Each row was made from one walk, in order. Every step used is in the known rows, and no mark comes twice. Write each row's walk.
In the rows, 128 means zero.
Known rows:
Z -> Q: [148 118 140 118 116 200 116 110 158 134  91 142  73 153 153 137  92 136
 123 126 130 153 129 132  80  66 120 134 124  99 101 126 117]
V -> N -> Y: [123 175 151 115 195 101 131 155 145 158 128 171 179 115 125 112 129 103
 133 131  83 174 148 123  84 143  95 141 137 131 127 102 106]
H -> U: [138 147 130 127 108 151 126 127 148 127 128  93  98 165 101 107 144 133
 131 120 123 139 140 136 137  99 119 157 119 139 116 126 151]
Q -> J -> F: [139  96 163 120 174 147 166 117 167 155 160  78 148 156 162 203 150 114
 120 127 172 119 147 118 158 101 148  96 132 106 127 119 116]
U -> Z -> M: [136  81 114 130  37 145 124 103  89 144 130 135 123 193 117 104 116 149
 124 133 147 111 127 128 107 121 162 107 136 131 118 136 132]
N -> V -> Z: [148 163 119  99 119 106 109 115 115 151 127 163 180 174 145 124  94 130
 121 134 119 130 141 167 102 117 119 155 139  88 131 134 122]
F -> J -> Q -> Z -> M: [116  46 114 140 153  95 128  90  80 128 110 165 134 182 160 115  89 132
 112 114 110 115 114 106  40 151 144 117 130  89 120 143  97]
V -> N -> Y -> H -> U: [111 193 107 140 186  77 121 172 135 111 133 124 138  63  94  76 175  92
 147 131  91 157 143  92 124 165  97 147 122 181 136 118 148]
V -> N: [132 180 149 122 155 139 135 125 142 165 124 163 140 150 132 122 104 118
 133 122 104 176 158 149  96 111 103 117 133 116 121 109 124]
M -> Z -> U: [143  84 144 120   9 212 145 112 145  93 127 133 101 174 120 120 107 130
 120 132 142 150 122 148 162 119 150  63 127 131 120 135 145]
F -> J -> Q: [120 112 170 118 192 105 149 101 135 137 132 170 111 128 173 157  97 115
 108 111 118 130 120 113  80 153 118 169 125  88 113 124 115]
F -> J -> Q -> Z -> Y -> H -> U: [101 144 109 146 209  68 125 144 114  96 132 128 124  56  95  99 139 105
 137 113  99 133 115 129 151 154 119 158 111 150 130 128 132]
J -> M -> Z -> U: [127  75 139 123  39 187 143 121 150 104 125 124 127 169 141 140 121 131
 113 132 151 128 109 121 180 138 163  95 133 131 128 135 133]
N -> Y -> H -> U -> Z -> M -> J -> F: [101  92  82 146 181  52 136 156  88 131 137  82 151 116 121 112 195 136
 121 144 134  52 105  40 117 201 154 152 128 169 159 138 120]
M -> Z -> Q -> J: [151  96 165 126  15 202 138 116 178  96 103 130  83 160 152 200  95 132
 128 128 156 116 132 108 151  63 142  76 125 130 116 130 103]
M -> Z -> Q -> J -> F: [139  91 167 127  96 182 150 122 185 112 117  98 110 154 164 230 120 135
 122 130 168  92 132  93 176  64 165  85 126 125 127 127  98]
Y -> H -> U -> Z -> M -> J: [119  94  72 150  80  98 127 126  67 123 123 105  99 154 110  82 156 149
 126 134 139  68 111  78  95 185 137 133 124 161 145 148 140]
J -> M -> Z: [130 106 136 124  74 146 143 127 135 109 121 112 136 170 132 178 118 133
 124 124 139 109 128 155 191 129 160 124 136 118 134 127 130]
Y -> Z: [154 136 120 114 157 151 121 116 133 135 152 136 194 130 165 110  95 126
 128 126 115 133 138 174  81 119 126 130 141  83 119 119 140]
M -> J: [141 110 127 117 162 138 149 112 114 157 122 122 118 178 148 135 121 136
 116 126 128 127 130 148  72 149 102 139 129  87 133 125 119]
M -> Z -> Y -> H: [130 132  97 129 115 128 143 137 108  94 152 124 121  79  86 148 126  88
 149 129 121 167 143 196 205 137 149  96 129 135 125 128 163]
F -> J -> Q -> Z -> Y -> H: [109 119 110 137 239  76 136 130  90 109 139 157 143  49 119 118 116  88
 135 116 106 158 120 172 131 168 118 119 122 108 128 123 121]
Q -> Z -> V -> N -> Y -> H -> U: [107 215 105 153 195  73  90 184 118  99 114 129 150  36  68  57 168 123
 161 131  78 165 138 149 154 144  85 124 120 180 151 122 142]
V -> Z: [152 132 113  87 128 136 127 101 118 144 147 133 156 186 134 118  93 115
 123 124 113 138 130 159 117 136 108 124 135  81 118 129 129]
Y -> H: [138 124 100 128 161 141 140 119 103 116 147 110 101  98 128 108 139  91
 137 128 141 170 147 170 122 154 119  93 127 112 123 131 166]
F -> J -> Q -> Z -> V: [120 143 163 135 195 109 107 119 113 121 109 166 130  97 129 131  93 158
 130 115 103 145 118 200 127 113 102 130 124  88 131 129 113]
J -> F: [135 109 141 117 198 146 151 115 142 156 147  91 140 156 146 167 138 123
 119 126 146 136 144 154 142 106 146 123 131  93 123 119 134]
H -> U -> Z -> Y: [127 171 139 123  83 133 122 148 139 139 143 115 136 121  55 108 141 145
 140 126 121 127 126 171 210  83 137 162 120 172 115 110 136]
Z -> Q -> J: [152 101 164 121  87 194 133 110 182 134 110 128  88 153 170 178 106 123
 124 127 159 136 134  98 102  63 120 103 126 113 106 125 101]
M -> J -> Q -> Z -> V -> N: [111 195 155 144 204  94 104 138 114 153  93 189 143 104 131 118  94 162
 138 113  81 158 130 180  88 126  70 127 126 110 143 115 102]
Q -> Z -> U -> H: [134 105 146 119  83 204 130 102 136 115 136  99 109  98 123  47 140 124
 114 133 159 178 127 156  76 137 100  87 121 113 128 134 141]

Write each row's walk:
[140 179 161 125  79 158 103 132 120 136 130 135 117 108  86 121 122 174
 141 134 139 139 134 223 199  84 121 118 129 130 127 121 148]	U -> Z -> V
[124  87  89 118 189  66 131 110  91 180 125 131 190 202 180 167 119 149
 103 140 130  66 124  81  59 152 159 169 143  83 151 149 101]	N -> V -> Z -> M -> J -> F
[130 149  95 140 134 129 127 135 124 102 139  84  83 104  98  89 163 107
 141 125 132 145 140 132 146 139 119 133 116 151 125 133 175]	Y -> H -> U
[139 127 153 112 149 133 123 122 176 150 116 130 164 152 189 209 112 135
 114 138 160  88 131  81 123  66 147 135 134 105 132 132  85]	N -> V -> Z -> Q -> J -> F
[118 180 152 144  82 121 112 175 172 101 107 143 116  60 117 116 157 121
 143 137 137 104 124  38 144 113 103 110 119 212 135 114  98]	V -> N -> Y -> H -> U -> Z -> Q -> J
[117 126 135 147  77 139 118 150 165 104 111  91 102  90 144 149 166 133
 128 130 181  70 102  49 181 117 143 136 121 179 134 129 114]	Y -> H -> U -> Z -> Q -> J -> M
[135 116 157 109  77 202 141  98 158 133 154 101  91  88 136  78 144 114
 109 137 166 184 131 120  76 141 109 126 125 114 115 136 159]	Z -> U -> H
[ 91 192 125 139 215  33 125 176 118 105 128 173 185  13 125 155 143 105
 143 142  90 124 127 107 185 200 125 141 139 151 162 126 122]	F -> J -> M -> Z -> V -> N -> Y -> H
[122 103  81 151  38 118 115 123  81 109 134 104  97 146  91  72 155 138
 136 133 145  97 122  94 136 144 161 115 125 177 126 146 161]	Y -> H -> U -> Z -> M
[124  54 102 128 197 109 154 104 105 175 134  98 140 197 169 169 137 141
 107 133 138  90 124  84  68 149 160 142 136  88 137 140 113]	Z -> M -> J -> F
[123 121 131 118 115 125 143 138 143 131 139 126 163 133 107 194 115 122
 132 125 117 135 127 175 218 107 169 151 138 123 123 119 124]	J -> M -> Z -> Y
[123 157  93 140  94 119 132 151 127  82 144  95 102  85  61 124 152 105
 151 126 112 143 138 156 219 122 145 132 118 175 127 132 172]	M -> Z -> Y -> H -> U
[121  70 112 131 149 110 148 113  92 165 131 103 146 192 149 152 142 159
 109 135 154  62 116  91 103 153 163 129 134 115 145 134 109]	U -> Z -> M -> J -> F
[141 134 171 133  14 189 118 133 181 111 105 111  81 147 124 142 131 156
 129 128 168  87 120  77 157  57 125 114 115 174 117 122 104]	H -> U -> Z -> Q -> J
[140 100  83 113  89  92 106  98  88 162 126 167 173 207 154 120  90 134
 117 138 116 119 137 113  58 125 157 151 146  92 124 153 123]	N -> V -> Z -> M
[121 164 117 137  93 106 117 168 112  91 139 100 125  75  69  60 185 121
 142 135 131 108 122 126 177 162 117 132 118 196 139 119 151]	N -> Y -> H -> U -> Z
[ 94 212 111 152 155  59 103 193 141  89 122 126 149  29  84 123 175 122
 154 135  90 125 128 102 216 160 124 163 128 197 155 128 152]	J -> M -> Z -> V -> N -> Y -> H -> U
[ 97  94 101 152 136  45 123 146  82 112 125 141 105  97 130  89 166 127
 120 126 112  79  90  38  65 220 121 179 123 172 138 140 126]	N -> Y -> H -> U -> Z -> M -> J -> Q
[123  69 103 114 148  77 132  89  89 156 130 166 123 193 181 135  90 128
 104 114 101 100  99  69  20 191 118 169 135  80 119 146 110]	V -> Z -> M -> J -> Q
[131 137  95 124 192 119 139 131 110 134 160 121 126  68 103 126 137  81
 144 129 124 190 144 187 156 137 129 121 130 117 115 123 160]	Z -> Y -> H
[128 219 159 127 166 131 110 134 145 167 121 173 139 105 114 135 103 144
 145 127  97 189 158 183 136  85  98 131 135 118 124 115 138]	Z -> V -> N
[133 200 154 135  62 148  93 145 135 123 126 112 103 109  63 103 143 185
 145 131 131 122 129 191 218  76 120 147 120 164 128 124 159]	H -> U -> Z -> V
[141  77 132 124  98 202 127 110 124 115 114 127 130 178 123  60 114 133
 121 126 137 170 119 176 104 117 116  48 124 110 123 127 120]	Q -> Z -> U
[127 105 150 124 179 115 145 109 120 147 122 149  95 150 171 148 112 128
 109 111 119 131 115 125  51 164  97 167 125  89 120 123 117]	M -> J -> Q
[157 114 149 122 109 184 119 116 183 127 124 139 151 123 194 162  89 128
 126 128 145 112 127  97  77  70 125 112 135 102 112 123 100]	Y -> Z -> Q -> J
